Every row comes from one small tree of marks. Brackets hold a mark, then the marks that hang from it, in the order of their numbers. Every link used is in the known rows. Which tree was each row made from?
Known rows:
{Q757 {Q247 Q125 Q258 Q792 Q965}}: [-0.57  0.37 -2.14  1.65  0.48  0.49 -0.62 -0.17  1.40 -0.67  2.14 -3.91
  0.31 -0.86 -7.27  0.26  2.31  0.46  3.31  0.33  1.13 -0.44 -1.66  0.27]
{Q757 {Q247 Q258 Q812 Q879}}: [ 0.08  0.01 -1.54  1.39 -0.11  0.06  0.75  0.17 -0.23  0.55  0.82 -1.90
 -0.87 -0.79 -4.65  0.29 -0.43 -0.07  1.49 -0.41  1.03 -1.79 -0.60 -0.06]
{Q139 {Q247 Q125 Q258 Q812}}: [ 1.60 -0.31 -1.73  1.76  1.01 -1.38 -0.32  0.45 -0.34  0.04  0.61 -1.24
 -0.23  0.40 -5.35  0.68 -0.91  0.81  1.11  0.15  1.05 -1.43 -1.20 -0.43]
{Q792 {Q247 {Q125 Q182} Q879}}: [ 0.19  0.28 -2.24  1.09 -0.19 -0.09  0.31  0.13  1.69  0.05  2.06 -1.56
 -1.23 -1.55 -3.20 -0.19 -0.53  0.81  0.20  0.65  0.18 -0.31 -0.88  0.13]
{Q792 {Q247 Q125 Q258 Q879 Q965}}: [ 0.27 -0.17 -3.52  1.84 -0.28  0.57  0.44 -0.44  0.74 -0.21  2.23 -1.10
 -2.02 -0.33 -7.53  0.15  0.39  1.03  3.40  0.75  1.26 -1.00 -0.34 -0.01]
{Q757 {Q247 Q258 Q812}}: [-0.02  0.20 -1.21  0.75  0.23 -0.11  0.04  0.45 -0.41  0.24  0.58 -2.11
  0.93 -0.61 -3.10  0.41 -0.21  0.06  1.04 -0.33  0.98 -1.42 -0.60 -0.28]
{Q812 {Q247 Q125 Q258 Q792 Q879 Q965}}: [-0.72 -0.20 -2.14  2.23  0.08  0.71  0.06 -0.30 -0.07 -2.22  2.51 -3.31
 -2.06  0.83 -9.02  1.43  1.07  1.54  3.16  0.96  1.31 -0.96 -1.89 -0.06]
{Q492 {Q247 Q125 Q258 Q812 Q879 Q965}}: [-0.09 -0.32 -0.75  4.04 -0.64  0.45 -0.97  0.48 -0.19 -0.87  2.14 -1.43
 -2.12  0.78 -8.30  1.12 -0.75 -0.03  3.23  0.14  1.44 -2.42 -1.33 -0.13]
{Q139 Q247}: [ 1.56 -0.11 -0.26  0.16  0.62 -1.59  0.09  0.12 -0.13  0.72 -0.48  0.37
  0.14 -0.13 -0.76 -0.11 -0.41 -0.49  0.10 -0.31 -0.05  0.04  0.46 -0.14]
{Q812 {Q247 {Q125 Q182} Q792 Q879 Q965}}: [-0.74 -0.25 -0.90  1.81 -0.10 -0.05 -0.31  0.56  0.87 -1.84  3.03 -4.10
 -1.73  0.08 -6.51  1.41 -0.57  0.98  2.01  1.04  0.26 -1.08 -2.19 -0.01]
{Q258 {Q247 Q125 Q792 Q812 Q879 Q965}}: [-1.04 -0.40 -1.51  2.53 -0.22  0.20 -0.82  0.19  0.91 -0.83  2.28 -3.45
 -1.89  0.20 -7.63  0.43  0.20 -0.32  3.28  0.96  0.23 -2.11 -1.37 -0.05]
{Q757 {Q247 Q125 Q792 Q879 Q965}}: [-0.57  0.08 -1.82  2.11 -0.03  0.59 -0.13 -0.60  1.74 -0.09  2.12 -3.20
 -0.67 -0.77 -7.53  0.04  1.62 -0.74  2.99  0.21  0.05 -1.03 -1.32  0.41]
{Q258 {Q247 {Q125 Q182} Q879}}: [-0.29 -0.01 -0.72  1.87 -0.40 -0.51 -0.29  1.05  1.41 -1.19  1.78 -2.22
 -2.12 -1.64 -2.12  0.20  0.62  1.09  0.57  0.80  0.28 -0.30 -1.37 -0.31]
{Q812 {Q247 Q965}}: [-0.05 -0.48 -0.01  0.63  0.01  0.08  0.04  0.53 -0.99 -1.61  0.86 -0.73
 -0.13  1.21 -2.65  1.28 -0.44  0.20  1.61  0.66  0.01 -1.28  0.00 -0.19]
{Q125 Q247}: [-0.80 -0.04  0.19 -0.02  0.19 -0.08 -0.21 -0.63  0.15  0.16  1.00 -1.76
 -0.07 -0.34  0.12 -0.15  0.51  0.42 -0.23  0.49 -0.24  0.48 -0.85  0.70]
{Q247 Q125 Q258 Q792 Q879 Q965}: [-0.52  0.03 -2.11  1.99 -0.04  0.88 -0.17 -0.71  0.87 -0.75  2.44 -2.71
 -2.31  0.20 -8.10  0.27  0.88  1.23  3.46  0.42  1.30 -0.77 -1.51  0.22]
{Q492 {Q247 Q125 Q812}}: [-0.14 -0.10  0.28  2.48 -0.05  0.10 -1.43  0.66  0.00 -0.63  0.73 -1.27
  0.45  0.75 -3.66  0.83 -0.54 -0.99  0.37  0.10  0.27 -0.96 -1.26 -0.22]
{Q139 {Q247 Q125 Q792 Q812 Q879 Q965}}: [ 0.91 -0.56 -1.64  2.43  0.56 -0.83 -0.56 -0.15  0.69  0.74  1.76 -2.29
 -1.22  0.68 -8.79  0.38 -1.50 -0.72  2.81  0.27 -0.12 -2.35 -1.14  0.07]
{Q812 {Q247 {Q125 {Q182 Q474}} Q258 Q879}}: [-0.35 -0.24 -0.54  1.89  0.81  0.78 -0.10  0.51  0.51 -2.87  1.66 -1.53
 -1.92 -0.53 -4.43  1.27 -0.79  2.08  0.11  1.12  1.84 -2.55 -2.04 -0.01]
{Q474 Q182}: [ 1.36  0.32 -0.72  0.80 -0.81 -1.18  0.11 -0.29  0.04  0.17 -0.16  0.21
 -0.31 -0.85  0.02  0.29 -0.01 -0.79  0.39 -0.19  0.09 -0.04 -0.17 -0.10]
{Q247 Q125 Q258 Q812}: [ 0.12 -0.09 -1.40  1.47  0.53  0.25 -0.44  0.36 -0.14 -0.71  1.19 -1.42
 -0.40  0.51 -4.51  0.90 -0.53  1.35  0.92  0.36  1.26 -1.78 -1.55 -0.24]
{Q125 Q182 {Q247 Q792 Q812 Q879 Q965}}: [-1.28  0.13  0.17  0.97 -0.25 -0.05 -0.87 -0.03  0.99  0.62  3.38 -5.63
 -1.68 -0.36 -4.51  0.41 -2.18  0.55  1.67  0.61 -0.31 -2.03 -1.96  1.05]
{Q125 {Q182 Q474} Q247}: [-1.14  0.16  1.45 -0.19  0.76  0.39 -1.16  0.09  1.84 -0.50  1.23 -2.13
 -0.04 -1.34  1.49 -0.12 -1.32  0.80 -1.29  0.89  0.06 -1.49 -1.39  1.17]
{Q757 {Q247 Q879 Q965}}: [ 0.10 -0.05 -0.95  1.39 -0.61  0.27  0.55 -0.05  0.42  0.50  1.05 -0.98
 -0.79 -0.74 -3.83  0.00  0.37 -1.23  2.49 -0.03 -0.12 -1.32  0.24  0.15]

Which tree is each row?
[-1.34  0.02 -1.27  1.17 -0.16  0.51 -0.22 -0.80 -0.12  0.40  2.92 -4.64
 -2.06  0.24 -6.90  0.40 -0.68  0.94  2.95  0.50  0.85 -1.88 -1.74  1.01]
{Q125 {Q247 Q258 Q792 Q812 Q879 Q965}}
[-0.86 -0.31 -0.74  0.98 -0.27  0.36  0.20 -0.31 -0.49 -1.06  1.52 -2.32
 -1.51  1.03 -5.55  1.07 -0.04 -0.22  2.35  0.48  0.13 -1.09 -0.65  0.15]
{Q812 {Q247 Q792 Q879 Q965}}
[-0.51  0.13 -2.07  1.35  0.07  0.67  0.16 -0.94  0.77 -0.57  1.66 -2.33
 -2.11 -0.30 -6.43  0.06  1.34  1.29  1.58  0.07  1.33  0.00 -1.89  0.21]
{Q247 Q125 Q258 Q792 Q879}
[ 0.13 -0.26 -2.38  2.87 -0.13  0.52  0.12  0.37  0.22 -0.31  2.27 -2.12
 -1.09 -0.26 -8.61  0.94 -0.27  0.14  3.40  0.27  1.26 -2.98 -1.30 -0.08]
{Q757 {Q247 Q125 Q258 Q812 Q879 Q965}}
[-0.73 -0.27  0.05  0.76  0.08  0.04 -0.78  0.21 -0.13  0.28  2.03 -2.35
 -0.03  0.69 -2.81  0.60 -1.36  0.01  1.55  0.81 -0.49 -2.44 -0.90  0.69]
{Q125 {Q247 Q812 Q965}}
[-0.70 -0.13 -1.01  1.18 -0.44  0.66  0.30 -0.64 -0.19 -0.15  2.31 -2.21
 -2.61 -0.13 -4.46  0.10  0.23  1.25  2.42  0.62  0.81 -0.79 -1.02  0.85]
{Q125 {Q247 Q258 Q879 Q965}}
[-0.62 -0.08 -0.29  3.02 -0.67  0.73 -1.29 -0.41  1.16 -0.62  1.92 -2.50
 -1.59  0.43 -7.19  0.24  0.97 -1.17  2.86 -0.01  0.38 -0.34 -1.35  0.35]
{Q492 {Q247 Q125 Q792 Q879 Q965}}
[ 0.16 -0.31 -1.05  1.63 -0.45  0.48  0.34  0.32 -0.97  0.14  1.53 -0.86
 -2.22  0.69 -5.58  0.79 -1.91  0.79  2.70  0.23  1.16 -2.93 -0.37  0.07]
{Q247 Q258 Q812 Q879 Q965}
[ 0.16 -0.11 -3.52  2.20 -0.19  0.48  0.06 -0.06  0.28 -0.03  2.49 -1.53
 -1.58  0.23 -8.58  0.71 -1.14  0.90  3.38  0.80  1.28 -2.54 -0.63  0.00]
{Q792 {Q247 Q125 Q258 Q812 Q879 Q965}}
[-0.71 -0.18 -1.42  1.90 -0.22  0.88 -0.35 -0.81  1.24 -0.39  2.13 -2.07
 -1.78  0.22 -6.83  0.18  0.72  0.01  2.70  0.42  0.09 -1.24 -1.23  0.24]
{Q247 Q125 Q792 Q879 Q965}
[-0.32 -0.02  0.69  0.95  0.90  0.54 -1.21  0.70  1.93 -1.35  0.88 -0.66
 -0.10 -0.86 -0.76  0.28 -1.00  1.06 -0.80  0.91  0.44 -1.87 -1.41  0.44]
{Q247 {Q125 {Q182 Q474}}}
[ 0.10 -0.13 -0.98  1.82  0.27 -0.32 -0.35  1.50 -0.11 -2.83  2.72 -3.04
 -0.87  0.28 -5.01  1.89 -0.55  2.63  1.87  1.25  1.12 -1.11 -1.98 -0.44]
{Q812 {Q247 {Q125 Q182} Q258 Q965}}
[-1.30  0.23  0.18  0.51  0.05 -0.28 -0.52 -0.13  0.85  0.84  2.73 -5.39
 -1.23 -0.95 -2.86  0.11 -1.64  0.54 -0.08  0.21 -0.25 -1.10 -2.14  0.98]
{Q125 Q182 {Q247 Q792 Q812 Q879}}
[ 0.24  0.03 -2.16  1.57 -0.49  0.00  0.03  0.35  1.74  0.11  2.67 -1.79
 -1.48 -1.10 -5.10  0.15 -1.17  0.71  1.95  0.90  0.12 -1.29 -0.52  0.15]
{Q792 {Q247 {Q125 Q182} Q879 Q965}}
[-1.68  0.03  0.88  0.57  0.34  0.92 -1.10 -0.55  2.09 -0.23  2.61 -3.82
 -1.79 -0.98 -3.15 -0.27 -1.19  0.42  0.93  1.10 -0.05 -2.18 -1.74  1.74]
{Q125 {Q182 Q474} {Q247 Q792 Q879 Q965}}
[-0.71  0.47 -1.46  0.95  0.58  0.30 -0.47 -0.38  1.43 -0.26  1.15 -3.22
  1.21 -1.09 -4.29 -0.16  2.19 -0.67  0.92  0.07  0.07  0.60 -1.40  0.30]
{Q757 {Q247 Q125 Q792}}
[ 1.66 -0.53 -0.55  1.24 -0.07 -1.18  0.38 -0.13 -0.03  1.06  0.34  0.61
 -1.90  0.22 -4.02  0.16 -1.03 -0.80  2.33  0.00 -0.10 -1.13  0.59 -0.01]
{Q139 {Q247 Q879 Q965}}
[-0.53 -0.44  0.17  1.51  0.77  0.57 -0.33  0.73  1.06 -2.42  1.34 -0.68
 -1.35 -0.37 -3.13  1.13 -1.28  1.15 -0.50  1.12  0.66 -2.70 -1.73  0.06]
{Q812 {Q247 {Q125 {Q182 Q474}} Q879}}
[-0.68 -0.25 -0.86  1.50 -0.23  0.39  0.00 -0.27 -0.44  0.16  2.58 -2.70
 -2.29  0.52 -5.61  0.68 -1.44  1.09  2.65  0.66  0.87 -2.40 -1.28  0.76]
{Q125 {Q247 Q258 Q812 Q879 Q965}}
[ 0.15  0.38 -0.47  1.10  0.27 -0.36 -0.39  0.95  1.70 -0.52  1.53 -2.88
  0.99 -2.02 -1.69  0.18  0.63  0.40 -0.06  0.24  0.07 -0.19 -1.54 -0.09]
{Q757 {Q247 {Q125 Q182}}}
[-1.08  0.02  1.13  0.25  0.33  0.50 -0.51 -0.33  1.57 -0.21  1.54 -1.71
 -1.58 -1.43  0.11 -0.35 -1.33  0.74 -0.80  0.79  0.09 -1.91 -1.43  1.34]
{Q125 {Q182 Q474} {Q247 Q879}}
[-0.78 -0.39 -0.20  1.36 -0.23  0.29 -0.14 -0.30 -0.06  0.50  2.18 -2.17
 -1.72  0.57 -4.28  0.58 -1.61  0.01  1.94  0.66 -0.33 -2.66 -0.85  0.82]
{Q125 {Q247 Q812 Q879 Q965}}
[-0.50  0.05 -0.34  1.58 -0.34 -0.08 -0.26  0.58  0.00  0.08  3.32 -4.09
 -2.47 -0.57 -4.45  0.82 -2.27  1.92  1.87  0.83  0.83 -2.45 -1.92  0.61]
{Q125 Q182 {Q247 Q258 Q812 Q879 Q965}}
[ 0.31  0.02 -2.62  1.56  0.15 -0.15 -0.70  1.33  0.81 -0.37  3.02 -3.30
 -0.20 -0.48 -5.76  0.95 -2.11  1.73  2.31  1.00  1.06 -1.97 -1.16 -0.17]
{Q792 {Q247 {Q125 Q182} Q258 Q812 Q965}}
[-0.90  0.35 -0.40  0.79  1.18  0.72 -1.28  0.10  2.18 -1.47  1.65 -3.24
 -0.48 -1.09 -3.33  0.13 -0.15  1.87  0.13  0.71  1.50 -1.12 -2.40  0.67]
{Q247 {Q125 {Q182 Q474}} Q258 Q792}
[-0.37 -0.61 -1.29  2.82 -0.37 -0.03 -0.52  0.70  0.22 -1.13  2.04 -1.56
 -2.03  0.29 -6.27  0.75 -0.37 -0.05  2.99  1.10  0.09 -2.82 -0.86 -0.25]
{Q258 {Q247 Q125 Q812 Q879 Q965}}
[-0.33 -0.34 -0.87  1.70  0.13 -0.30 -0.80  0.91  0.46 -1.14  0.96 -1.55
 -0.11  0.04 -2.94  0.47  0.38  0.14  1.05  0.78  0.18 -1.45 -1.03 -0.33]
{Q258 {Q247 Q125 Q812}}
